(in the rows, 128 means zero)
Known rows, with every step that occurs:
Q-A-B-H-Z: [126 119 101 133 187 145 108 172 156 105 145 135 133 185 122 154 128 122
 113 132 122 102  50 133 141  66 124 105 132 180 110]
A-B: [110 119 118 127 200 133 150 129 159 118 136 134 124 153 124 154 123 120
 135 127 113 121 109 126 127  80 115 112 147 156 161]
M-L-B-H-Z: [107 130 196 116  76 150 119 130 171  95 146 153 120 194 137 142 111 140
 143 118 137 119 130 118 167  96 132  99 113 142  37]
Q-A-B-H-Z-L: [128 130  87 132 206 147 109 175 158  98 143 136 116 194 115 158 123 118
 107 133 120 101  58 130 151  62 124  98 126 203  82]
H-Z-L-J: [121 141 162 117 142 148  94 171 162  83 133 143  60 189 119 153 118 115
 117 104 113 119 103 116 120  79 111 112 119 192 104]
A-B-H: [111 112 107 137 183 140 138 128 157 121 136 139 128 181 121 160 118 134
 123 128 117 116 108 126 138  76 123  98 149 155 129]
Y-B-A: [112 114 123 130 132 123 137 145 157 110 135 128 120 153 129 122 121 170
 160 103  89 131 155 130 135  97 135 147 142 189 157]
L-J-A-B: [ 99 119 142 135 137 125 148  68 147 111 160 133 117 160 136 148 119 122
 146 103 104 128  86 128  90  81 113 130 133 206 203]
Y-B: [110 126 141 123 147 137 131 144 156 111 137 132 119 159 129 126 123 161
 139  95  87 131 169 126 135  92 138 128 146 180 155]
J-Y-B-H-Z-L-M: [117 133 130 138 173 153 106 175 171 110 126 140  90 176 124 130  90 155
 115 113  64 128 133 117 190  65 136  61 141 197  92]
Y-B-L-Z: [107 149 149 109 167 141 129 142 171 103 131 135 127 187 119 131  86 161
 118  95  95 132 168 122 131  63 143 122 134 197 156]
Z-H-J-Y-B-L: [119 126 243 138  70 143 105 183 171  94 117 136 109 192 141 118 111 136
 122 106  93 138 140 125 128  83 102  81 127 206 200]
B-H-Z-L: [121 127 134 131 133 158 100 163 165  97 123 146  80 210 117 157 118 139
 107 113 120 110 108 116 158  76 123  98 130 170  52]
B-L: [110 131 128 117 165 150 149 131 168 108 117 141 115 160 137 145 110 131
 113 118 123 121 135 120 114  79 120 119 136 156 166]
Q-A-B-L: [121 130  86 124 222 141 141 153 159 107 140 133 141 161 129 150 119 113
 112 136 121 109  74 132 121  64 122 112 131 188 159]
A-B-H-Z-L-M: [115 130 120 137 225 149 110 148 165 108 142 144  98 203 108 164 116 121
 111 121 109 109  98 119 167  59 128  85 143 192  72]
Z-L: [115 141  99 117 170 147 150 138 165  97 122 140  71 157 122 155 119 121
 126 119 112 124 140 115 149  87 114 110 125 192  89]
E-H-J: [113 108 226 130 104 150  67 179 153 108 126 137 104 186 140 126 144 146
 142  98  83 121 131 128 138  90 116 134 142 110 143]
Q-A-B-H-J: [123 115 107 141 155 143 113 167 153 103 140 133 138 179 129 150 132 122
 121 133 116 105  66 137 145  72 122 110 133 183 131]
M-L-J-A-B-H-Z: [101 141 198 123 111 133 124  94 163 104 159 144 114 200 124 152 102 126
 152 105 118 118  77 121 126  68 124 114 123 216 100]
L-Z: [105 138 135 102 119 139 149 126 176 100 124 134 101 162 121 154  94 126
 137 116 123 126 107 122 144  70 114 119 120 160 117]
H-B: [114 120 171 135  89 132 124 148 160 100 133 126 131 146 144 119 124 138
 123 112 116 132 157 122 136  96 120 123 133 138 150]
E-Y-B: [108 127 121 137 146 141 137 140 137 103 129 140  95 145 126 121 118 153
 139 110  43 141 197 126 147  93 121 123 149 168 173]
M-L-J: [104 147 176 108  86 137 143 124 163  99 144 146  95 152 135 150 101 118
 159 111 122 129 120 121 118  87 117 114 120 188 111]
Z-L-B: [112 131 112 118 143 148 144 124 162  89 138 146  86 164 135 146 121 128
 125 121 120 128 162 116 156 104 120 103 111 166  77]
E-Y-B-L-Z-H-J: [109 145 192 134 113 143 113 156 150  84 125 144  96 194 120 119  97 146
 122 103  50 144 198 125 141  72 113 113 132 205 190]
A-B-L-Z: [107 141 127 113 224 136 148 125 173 110 131 137 130 184 114 159  87 118
 115 127 122 121 108 123 124  51 120 107 135 173 163]
M-L-J-A-B: [ 97 145 180 117 120 126 156  76 161 108 160 140 117 165 130 149 104 119
 165 108 114 127  93 123 118  75 118 120 124 219 131]
A-B-L: [110 129 121 124 229 139 149 129 164 117 130 138 132 169 124 154 108 121
 115 127 117 119 118 123 114  67 120 109 146 165 178]

Rows:
[115 145 114 123 154 141 128 154 158  95 133 138  68 158 128 141  88 132
 124 109  79 139 148 119 130  80 117  85 123 220 137] -> Z-L-J-Y-B
[103 135 157 127 150 137 130 106 152 107 150 135 129 181 134 125 104 162
 125  83  85 134 160 125  96  76 142 133 139 222 205] -> Y-B-L-J-A
[121 114 206 141  40 121 127 155 165  91 136 129 116 170 142 119 126 134
 136 113 130 136 138 124 121 102  99 115 118 191 156] -> Z-H-B-A
[102  95 176 144  40 148 117  93 154  97 147 145 137 191 154 130 138 153
 134 111 120 122 137 127 158 111 127 119 120 136 120] -> L-B-H-J-A
[112 131 159 137 130 144  91 132 152  99 153 138 103 222 118 133 112 170
 120  80  83 123 140 122 136  74 144 118 135 230 110] -> Y-B-H-Z-L-J-A
[110 119 135 134  98 141 115 151 151 109 138 138 101 157 142 133  87 152
 128 106  79 140 132 128 113  84 124  82 137 183 181] -> L-J-Y-B-H
[107 137 105 134 165 137 141  88 152  99 152 140  84 189 121 160 107 124
 125 107 103 123 109 119 125  73 118 107 124 240 116] -> Z-L-J-A-B-H
[106 142 113 128 177 133 150  89 153  98 151 138  81 173 122 157 111 116
 132 108 101 127 110 120 117  76 112 115 122 239 136] -> Z-L-J-A-B
[102 131 144 125 134 141 147  81 157 104 141 140 114 168 143 144 105 131
 121 102 113 126 113 122  83  75 119 130 128 200 204] -> B-L-J-A
[114 144 109 119 143 143 137 136 155  89 135 142  60 159 126 158 110 115
 126 109 109 129 137 118 116  88 111 109 119 211 117] -> Z-L-J
[119 146 147 121 188 155 106 165 173  90 131 144  59 177 115 153 126 112
 118 109 106 112 106 111 169  71 119 105 126 199  59] -> H-Z-L-M
[115 132 236 140  85 146 105 177 173  94 124 140 103 187 140 120 112 129
 122 104  87 136 142 122 146  76 107  74 129 223 182] -> Z-H-J-Y-B-L-M
[114 116 233 133 136 151  57 198 158 113 120 136 119 194 141 109 114 164
 127  98  54 129 148 128 143  74 125 107 146 126 174] -> E-H-J-Y-B-L
[106 161 246 100  51 136 133 144 188  85 130 142  99 196 120 148  92 114
 157 111 132 128 112 120 157  69 105 103 103 211  78] -> M-L-Z-H-J
[117 119 234 135  40 141 114 164 165  89 123 137  97 185 140 135 141 118
 136 106 121 129 124 125 123  99  92 108 123 192 170] -> Z-H-J
[115 122 218 131 121 144  66 167 150 105 146 135 125 188 144 115 112 153
 109  92  90 132 161 123 104  80 127 122 136 119 162] -> E-H-B-L-J
[112 107 146 147 151 141 115 156 160 116 123 136 128 184 129 147 112 131
 125 133  99 119  99 130 153  73 115  83 148 153 155] -> A-B-H-J-Y
[109 120 144 152 103 147 108 153 134  97 126 143  99 175 127 121 120 162
 132 107  41 136 198 129 160  91 125 117 149 169 159] -> E-Y-B-H-J
[111 142 181 121 109 136 122 144 174  93 128 129 135 175 134 124  88 136
 102 111 124 132 156 119 133  67 126 118 121 158 151] -> H-B-L-Z
[109 138 151 122 151 141 119 142 154 103 143 138 120 176 132 129 101 159
 119  88  89 135 176 125  95  80 141 125 140 203 196] -> Y-B-L-J
[120 132  92 125 203 139 133 152 153 102 149 135 134 162 132 152 113 110
 112 130 120 114  72 134 100  65 121 113 127 200 177] -> Q-A-B-L-J
[113 124 136 133 100 154 117 137 160  83 134 149  90 194 135 145 125 137
 118 119 118 123 164 119 170 102 124  98 112 168  64] -> Z-L-B-H-J
[110 151 179 111 144 141 126 146 174  98 135 136 122 202 118 131  87 156
 115  91 101 135 168 121 124  64 134 111 128 219 160] -> Y-B-L-Z-H
[120 131 165 117 143 152 102 163 167  83 134 146  80 192 126 143 128 125
 116 114 120 117 124 115 152  93 117 109 113 157  73] -> H-Z-L-B
[108 156 224 106  49 121 141 138 187  87 138 135 110 185 121 137  81 124
 160 116 138 134 118 119 157  71 110 109 100 211  71] -> M-L-Z-H-B-A
[121 122 154 122 134 142 105 162 167  81 133 144  82 189 126 141 127 130
 130 119 122 117 115 118 152  97 116 120 110 164  73] -> H-Z-L-B-A
[113 133 218 121  51 126 115 169 181  87 122 130 101 196 123 128  88 140
 149 109  99 138 112 128 150  70 103 102 110 215 156] -> L-Z-H-J-Y-B-A
[122 139 154 117 164 150 105 173 170  90 121 141  68 187 115 150 125 119
 117 112 114 113 106 114 146  79 112 114 124 177  82] -> H-Z-L
[121 123  83 126 199 136 142 154 155 108 144 130 134 149 129 150 131 112
 129 136 118 110  67 134 132  74 118 116 132 183 145] -> Q-A-B
[115 129 172 133 117 138 124 148 165  99 128 130 138 161 144 119 109 139
 102 113 121 130 166 119 123  83 125 120 132 147 168] -> H-B-L
[110 130 133 121 140 147 137 139 163 104 122 143 101 151 146 142  82 126
 111 120 104 133 118 121  92  74 112  92 130 168 206] -> B-L-J-Y
[118 112 149 132 107 156  99 159 164 104 125 143 100 199 126 151 125 144
 114 112 123 109  98 121 145  82 124 107 138 141  88] -> B-H-Z
[121 130  89 127 206 139 133 162 157 106 141 134 133 152 136 147  98 111
 111 139 108 117  62 134 109  60 116  91 127 196 189] -> Q-A-B-L-J-Y
[109 134 129 130 186 148 137 152 172 119 122 137 116 141 138 122  84 151
 120 116  67 135 148 120 159  66 133  75 146 184 170] -> J-Y-B-L-M
[112 139 170 117 141 141 133 163 179 108 119 135 115 174 130 123  68 151
 116 114  83 141 138 121 141  61 119  68 129 198 178] -> J-Y-B-L-Z-H
[115 133 124 144 155 152 104 161 139  93 129 147  76 192 113 129 110 158
 118 108  44 132 189 121 166  81 127 106 143 189 109] -> E-Y-B-H-Z-L
[107 162 252 105  61 134 124 161 189  91 129 138 105 194 120 132  75 131
 156 108 105 137 124 121 169  62 113  85 108 222  95] -> M-L-Z-H-J-Y-B
[114 104 159 147  65 152 106 163 163 107 108 139 108 176 143 138 114 145
 125 124  99 121 112 127 163  85 114  87 139 142 134] -> B-H-J-Y
